What can hang from each mark
q_907: q_486 q_740
q_911: q_311 q_462 q_701 q_740
q_486: q_311
q_462: q_911
q_740: q_907
q_61: q_907
q_311: q_61 q_911

Each row was made from one small tree. Brackets hold a mark, then the marks that hang from it, in the order of their numbers. Every link used is in the known rows. Write each row's tree.
Known rows
[q_462 q_911]: [1.53,-0.50,-0.54,0.26,-3.89,-0.41,0.28,-0.84,-0.13,0.13,-1.28,-1.03,0.91,1.80,0.79,1.43,-0.21,-0.86,0.38,-0.29,1.33,-0.76]
[q_911 q_462 q_701]: [-0.28,0.23,-1.05,0.87,-0.42,-1.66,-0.93,0.46,-0.41,1.57,0.16,-2.83,-0.81,1.48,-0.90,-0.21,-1.76,-0.55,0.01,1.47,-0.49,-1.76]
[q_61 [q_907 [q_486 [q_311 q_911]] q_740]]: [1.11,1.28,-0.39,2.16,1.10,1.78,0.64,3.57,0.18,1.03,-2.62,-2.91,-3.85,3.37,2.75,0.93,1.28,2.02,-0.51,-0.49,0.31,0.06]
[q_740 q_907]: [-0.93,-0.89,0.07,0.51,2.97,-0.34,0.37,0.20,0.22,-0.70,1.59,-0.28,3.30,-1.83,-0.01,1.71,-0.81,0.78,-0.17,0.35,0.30,0.34]
[q_911 q_740]: [0.73,0.79,0.27,-0.70,-1.65,-1.72,-0.36,0.65,0.11,0.63,0.51,-0.21,1.07,0.83,-0.91,0.94,-1.11,-0.20,-0.13,-0.80,0.18,1.84]
[q_462 [q_911 [q_740 [q_907 q_486]]]]: [1.76,-0.18,-0.14,-0.28,-2.45,-2.33,0.23,1.75,0.11,-0.10,0.32,-2.91,4.65,3.61,0.92,3.04,-2.00,0.44,0.31,-1.37,1.32,1.90]
[q_462 [q_911 [q_311 q_61]]]: [2.42,-2.84,-2.13,0.24,-2.06,-0.05,2.38,-1.85,-0.39,-0.26,1.21,-2.37,0.07,0.36,1.05,-0.60,1.24,-0.97,0.44,-0.70,-0.24,2.04]
[q_911 [q_311 q_61] q_462 q_701 q_740]: [0.96,-1.01,-2.63,0.12,-0.46,-3.00,0.61,-0.09,-0.58,1.65,3.02,-4.17,-0.25,1.37,-1.38,-1.54,-1.59,-1.15,-0.03,0.07,-2.08,2.36]
[q_911 [q_311 q_61] q_701 q_740]: [0.74,-1.12,-1.25,-0.15,-0.89,-1.94,0.79,-0.66,-0.38,0.78,3.59,-3.43,0.73,0.99,-0.57,-2.32,-0.08,-0.17,0.02,-0.58,-3.31,3.81]
[q_486 [q_311 q_61 [q_911 [q_740 q_907]]]]: [0.49,-0.57,-0.68,0.81,5.62,-2.57,0.24,4.00,2.25,0.42,3.18,-2.53,2.16,0.14,0.63,1.94,0.10,1.43,-0.47,-0.38,-1.73,4.56]
[q_486 [q_311 q_911]]: [0.71,1.43,-0.76,0.47,1.51,0.10,-0.66,1.62,1.83,0.63,-0.48,-0.98,-0.75,-0.19,1.37,0.29,1.97,0.86,-0.58,0.30,-1.26,0.61]
[q_907 [q_486 [q_311 q_61]]]: [1.54,-2.13,-0.25,0.92,3.52,-1.16,0.25,5.74,0.27,0.00,0.50,-3.21,-3.81,5.35,2.50,-2.00,1.34,1.21,0.06,-1.16,-1.80,2.34]
[q_911 q_701]: [-0.59,0.38,0.04,0.37,-1.07,-0.45,-0.89,-0.48,-0.24,0.61,0.67,-1.95,0.13,1.02,0.02,-1.07,-0.53,0.60,0.02,0.65,-1.44,-0.12]
[q_911 q_311 q_701]: [-0.25,0.10,-1.61,0.19,-1.56,0.45,0.06,-2.86,-0.67,0.32,1.66,-2.27,1.18,-1.78,0.37,-1.93,0.50,0.25,-0.15,0.52,-2.67,0.54]
[q_740 [q_907 [q_486 q_311]]]: [0.24,-0.81,0.15,0.95,3.90,-0.71,-0.53,4.80,0.26,-0.74,1.03,-2.51,1.11,1.49,2.42,1.07,0.00,2.07,-0.55,-0.32,-1.16,0.76]
[q_740 [q_907 q_486]]: [-0.29,-0.90,0.00,0.24,3.18,-0.42,0.36,1.56,0.09,-0.64,0.90,-1.82,2.20,0.90,1.00,0.75,-0.78,1.31,0.18,-0.25,-0.30,1.34]
[q_911 [q_311 [q_61 [q_907 q_740]]]]: [0.51,-2.58,-1.02,1.79,1.24,1.96,3.68,-0.20,-1.66,-0.07,1.24,-1.32,-3.14,-0.50,0.63,-0.64,0.69,-0.07,0.04,-0.64,0.73,1.30]
[q_61 [q_907 q_486]]: [1.64,-0.15,0.81,0.83,-3.96,0.02,0.91,2.31,-0.80,0.54,-1.42,-2.76,-2.86,4.08,0.96,-1.26,-0.59,1.11,-0.28,-0.78,1.40,0.93]
[q_311 [q_911 q_462 [q_740 q_907]]]: [-0.14,1.58,-1.59,0.05,2.52,-2.77,-0.10,0.36,1.96,1.26,1.11,-1.95,4.00,-1.88,-1.68,3.67,-2.13,-0.42,-0.27,0.60,0.77,0.92]
[q_740 [q_907 [q_486 [q_311 q_911]]]]: [0.28,0.98,-0.99,0.84,4.66,-0.19,-0.48,3.34,1.88,-0.10,0.32,-3.09,1.67,0.18,2.48,1.17,1.00,2.22,-0.31,-0.19,-1.80,1.42]

Write each row's tree
[0.59,-0.14,-0.78,0.04,4.59,-2.23,0.96,2.17,1.98,0.40,2.03,-3.64,2.56,2.11,0.29,0.32,-0.40,1.63,0.39,-1.26,-1.69,5.55]  [q_311 q_61 [q_911 [q_740 [q_907 q_486]]]]
[1.77,0.69,-1.97,0.50,3.04,-3.41,-0.47,4.45,1.93,1.99,0.88,-3.26,-2.24,2.60,-0.23,0.71,-0.22,-0.50,-0.30,-0.06,-1.11,2.36]  [q_486 [q_311 q_61 [q_911 q_462 q_740]]]
[1.30,0.51,-2.02,0.10,1.82,-3.00,0.36,1.54,1.58,1.93,0.64,-2.77,-1.26,1.63,-1.73,0.23,-0.87,-1.03,0.17,-0.19,0.07,2.97]  [q_311 q_61 [q_911 q_462 q_740]]
[1.02,-0.50,0.71,2.22,0.05,1.19,0.62,5.40,-1.46,0.41,-1.90,-2.39,-4.72,4.74,2.72,0.98,0.00,1.68,-0.50,-0.69,1.40,-0.91]  [q_61 [q_907 [q_486 q_311] q_740]]
[0.28,-0.30,-0.17,1.32,4.05,1.17,-0.30,4.25,-0.62,-0.13,-1.44,-1.13,-2.78,3.34,2.73,1.17,0.73,1.09,0.17,-0.92,-0.94,-1.33]  [q_907 [q_486 q_311] q_740]
[0.64,0.68,-1.91,0.53,1.24,-3.49,-0.46,1.13,1.40,2.55,1.32,-4.68,-0.81,2.70,-1.73,-0.60,-1.37,-0.29,0.29,0.54,-1.59,2.60]  [q_311 q_61 [q_911 q_462 q_701 q_740]]
[0.44,-1.96,-0.57,1.86,6.70,0.56,0.67,5.96,-0.51,-0.12,-0.16,-2.14,-4.21,4.55,2.77,-0.26,1.31,1.11,0.53,-1.31,-1.64,0.55]  [q_907 [q_486 [q_311 q_61]] q_740]
[-0.74,2.32,-1.70,0.46,1.70,-3.08,-1.06,0.21,1.60,1.91,1.61,-3.94,4.15,-1.16,-1.69,2.64,-2.70,0.16,-0.24,1.26,-0.97,0.92]  [q_311 [q_911 q_462 q_701 [q_740 q_907]]]
[0.31,1.82,-0.74,-0.30,2.01,-1.59,-0.14,0.82,1.83,0.46,0.63,-2.80,4.07,0.69,0.20,1.70,-0.72,1.63,0.11,-0.81,-0.89,3.45]  [q_311 [q_911 [q_740 [q_907 q_486]]]]
[1.33,-2.54,-1.23,1.80,1.04,2.03,3.54,1.16,-1.90,-0.10,0.34,-2.89,-3.94,2.20,1.53,-1.48,0.89,0.70,0.31,-1.39,-0.28,2.14]  [q_911 [q_311 [q_61 [q_907 q_486 q_740]]]]
[1.71,-2.44,-2.13,0.50,-3.01,-0.39,1.48,-2.21,-0.62,0.35,1.74,-4.37,0.52,1.83,1.11,-1.92,0.85,-0.37,0.51,-0.07,-1.67,1.97]  [q_462 [q_911 [q_311 q_61] q_701]]
[3.98,-2.74,-1.48,1.25,-5.90,0.06,3.42,0.44,-1.22,0.20,-0.31,-5.09,-2.38,4.75,2.01,-1.67,0.63,0.11,0.15,-1.51,1.23,2.74]  [q_462 [q_911 [q_311 [q_61 [q_907 q_486]]]]]
[0.40,-2.70,-0.02,1.58,6.89,-1.41,0.46,6.08,0.34,-0.69,2.24,-3.43,-0.65,3.03,2.43,-0.12,0.64,1.98,-0.17,-0.54,-1.67,2.73]  [q_740 [q_907 [q_486 [q_311 q_61]]]]
[1.11,0.04,-0.24,0.30,-3.35,-2.89,-0.48,1.06,-0.08,0.64,0.64,-5.17,4.87,5.01,1.02,2.09,-2.53,1.05,0.47,-0.65,-0.30,1.88]  [q_462 [q_911 q_701 [q_740 [q_907 q_486]]]]
[2.32,-1.51,-1.78,-0.05,-4.19,-2.11,0.86,-1.52,-0.45,0.92,2.48,-4.53,1.94,2.88,0.27,-0.95,-0.32,-0.77,0.41,-0.77,-1.81,3.37]  [q_462 [q_911 [q_311 q_61] q_701 q_740]]
[0.39,0.04,-0.74,0.16,2.13,-3.21,-0.28,3.27,0.09,0.60,0.76,-2.91,2.52,2.00,-0.71,2.41,-3.27,-0.04,-0.10,-0.50,0.82,1.20]  [q_911 q_462 [q_740 [q_907 q_486]]]
[2.79,-1.83,-1.90,-0.38,-3.98,-1.63,2.09,-1.22,-0.23,0.21,1.79,-2.55,1.59,1.62,0.17,0.03,0.05,-1.32,0.29,-1.60,-0.34,3.64]  [q_462 [q_911 [q_311 q_61] q_740]]
[2.56,0.07,-1.87,-0.93,-6.42,-0.93,0.84,-2.69,-0.32,0.33,0.57,-1.62,3.23,0.02,0.32,1.68,-0.43,-1.33,-0.02,-1.15,0.34,1.49]  [q_462 [q_911 q_311 q_740]]
[0.78,2.45,-1.80,-0.43,-1.05,-2.29,-0.65,0.20,1.55,2.02,-0.71,-1.72,0.65,0.50,-1.72,1.68,-1.35,-1.03,-0.09,0.06,0.47,0.91]  [q_311 [q_911 q_462 q_740]]
[2.92,-1.45,-0.52,0.24,-3.78,-1.29,2.73,1.73,-0.97,0.65,1.61,-4.28,-2.18,4.11,0.56,-2.59,-0.49,0.63,-0.29,-2.10,-0.29,5.32]  [q_911 [q_311 [q_61 [q_907 q_486]]] q_740]
[1.07,-0.63,-1.09,1.04,3.89,-0.62,0.15,3.18,1.89,0.58,0.90,-2.16,-2.42,1.22,1.47,-0.91,2.41,0.90,-0.15,-0.16,-2.17,2.78]  [q_486 [q_311 q_61 q_911]]
[0.68,-2.52,0.32,1.97,2.20,0.96,2.61,3.56,-1.50,0.28,-0.87,-2.71,-4.94,5.44,1.33,-0.80,-0.22,1.16,0.58,-1.09,1.18,1.25]  [q_311 [q_61 [q_907 q_486 q_740]]]
[2.00,0.69,-1.67,-0.45,-6.81,-1.56,-0.03,-2.97,-0.67,0.93,1.10,-3.37,3.23,1.42,0.17,0.45,-0.72,-0.63,0.06,-0.53,-1.14,1.45]  [q_462 [q_911 q_311 q_701 q_740]]
[0.61,0.85,-2.25,-0.26,-3.27,-2.43,-0.54,-1.31,-0.61,1.60,1.59,-3.41,1.54,-0.48,-1.43,0.06,-2.01,-1.28,-0.38,0.42,-1.47,0.07]  [q_911 q_311 q_462 q_701 q_740]
[1.22,0.81,-2.41,-0.87,-2.29,-1.82,0.55,-0.91,-0.39,0.98,1.10,-1.36,1.51,-1.41,-1.49,0.75,-1.57,-1.72,-0.39,-0.31,0.04,0.64]  [q_911 q_311 q_462 q_740]
[0.28,2.88,-1.84,-0.06,-1.56,-2.87,-1.66,-0.35,1.37,2.66,-0.12,-3.64,0.80,1.60,-1.68,0.67,-1.87,-0.42,0.02,0.89,-0.78,0.58]  [q_311 [q_911 q_462 q_701 q_740]]
[2.00,-2.62,1.07,2.01,-0.14,-1.01,1.19,5.51,-0.56,0.43,1.13,-2.52,-5.07,3.87,1.47,-1.17,0.27,1.11,-0.78,-0.03,0.82,1.75]  [q_486 [q_311 [q_61 q_907]]]
